What can hang from each mark
D: Z
T: G R
G: T
Z: D
H: A R
N: G
R: H T Z
F: T

Every row comes from one small tree of marks. The marks that hang from a mark follow it in brackets, in alphabetical order. Every link used is in the known rows. Which tree was each row made from?
Known rows
D(Z): [ -6   0  -2  21   6 -11  18  -2   5  -8  -3  -5   1   3  -3  10   7]
G(T(R(H(A)))): [  6   1  -9  10   1  -7  33  -1   0 -15  -8   8  -8   5   4  -5   6]
R(H(A) T Z(D)): [  6   0  -6  15  -1  -2 -14 -15   3 -10  -5  10  13   3   5  -9   0]
H(A R(T Z(D))): [  5   4   3  18  -1  -4 -18 -20   2  -7  -6   4  10   1   6  -2   3]
R(Z): [  0   3  -1  22   3 -10   2   0   3  -7  -7   0   7   0   4   2  -2]
F(T(R)): [ -1   8   3   4   6 -10  43  -4   4  -5 -10  -2   2   2   2  -1   4]
F(T(G)): [-3  1  7  2  6 -9 19 -4  3 -6 -7 -2  9 -2  7 -3 -3]
G(T(R(H))): [  6  -4  -7  12   1  -9  16  -1   1 -11  -8   6 -16   3   2   2   2]
H(R(T)): [ -1  -1   5  15   0 -12  -3 -17   2  -8  -6  -4  -4   1  -1   8   1]
R(H(A) T(G) Z): [  5   6   0   1  -2  -4 -13 -10   1 -16  -3   9   9   2   6  -7  -5]
F(T): [ -4   3   1  13   8 -12  35  -3   5  -4  -8  -4   9   0   4   1   2]
T(G R(H Z(D))): [  8   2   0   0  -2   4 -34  -4   1  -3  -7  10  -1   2   5  -9  -4]
R(H(A) Z(D)): [  5   0 -12  18   1   2 -12  -3   3  -5  -6   8  14   3   5 -11   0]
H(A R(Z)): [ 3 11 -3 18  1 -7 -4 -1  1 -7 -7 -1  8  1  3  0  2]
N(G(T(R(Z)))): [  8   7   8  14  -2 -14   8  -1   1 -15 -10   4   1  -1   3   3   3]
H(A R): [-1  3 -3 17  3 -8 14 -4  2 -8 -7 -4  6  2  0 -1  4]
Z(D): [ -3 -13   0  22   5  -6   3  -9   4  -3  -6   0  11   1   3  -4   1]
T(G R(H Z)): [  7   8  -1  -2  -2  -1 -19   3   0  -8  -7   8  -6   2   3  -5  -5]
G(T): [ -1 -11  -1  25   4 -15  23  -4   2 -12  -7   0  -4   0   5   5   2]

Write each row's tree
[  0  -7   3   2   0  -7 -15 -13   2 -13  -3   4  -2   1   2  -3  -5]	R(H T(G))
[  1   2   2  14   1 -11  14 -17   2 -13  -5  -2   4   2   1   1   4]	H(A R(T))
[  6  -5   2   7  -3  -1 -44 -17   2  -7  -4  10   4   0   7  -6  -6]	R(H T(G) Z(D))
[  7  14 -10   7   0  -2  13   5   1 -10  -7   8   3   5   2  -8   2]	T(R(H(A) Z))
[ 4  8  9  2  0 -6 -1  1  1 -9 -6  3 -1  0  5 -2 -2]	T(G R(Z))
[  1  -3   0   0   0  -5   3 -13   1 -17  -2   6   7   3   4  -9  -3]	R(H(A) T(G))
[  8  10  -5   4   2   1  -2  -5   4   3 -11   9   3   2   4  -6   1]	F(T(R(H Z(D))))
[ 7 16  0 -9  0 -1 -2  2  1 -3 -9  7 -3  0  6 -4 -3]	F(T(G R(H Z)))
[ 6 10 -7  8  0 -3 -3  3  1 -5 -8  6 -6  3  0  0  0]	T(R(H Z))
[ 0  7 10 -7  5 -7 29 -3  2 -7 -8  1  1  0  5 -4  0]	F(T(G R))
[ 3 -1  0 -4  0 -2 -2  0  1 -9 -6  5 -7  3  0 -6 -3]	T(G R(H))
[ 11   8  -1  11  -4  -9  -8   0   1 -12 -11   8  -3   0   1   1   2]	N(G(T(R(H Z))))
[ 11  -3  -7  16  -2  -2 -16  -3   1  -5 -10  12 -12   1   6  -1   2]	G(T(R(H Z(D))))
[  4   5  12   5  -3  -9 -33 -14   0  -9  -6   1  -2  -2   4   6  -4]	H(R(T(G) Z))
[ 10   4  -7  13  -2  -8   1   2   0 -10  -9   9 -16   1   4   3   1]	G(T(R(H Z)))
[  7  12  -2  -4  -1   1  -2   4   0 -13  -6  10   2   3   5 -11  -1]	T(G R(H(A) Z))
[  5  11   9   4  -3  -7 -20 -13   0 -14  -5   2   5   0   6   0  -1]	H(A R(T(G) Z))
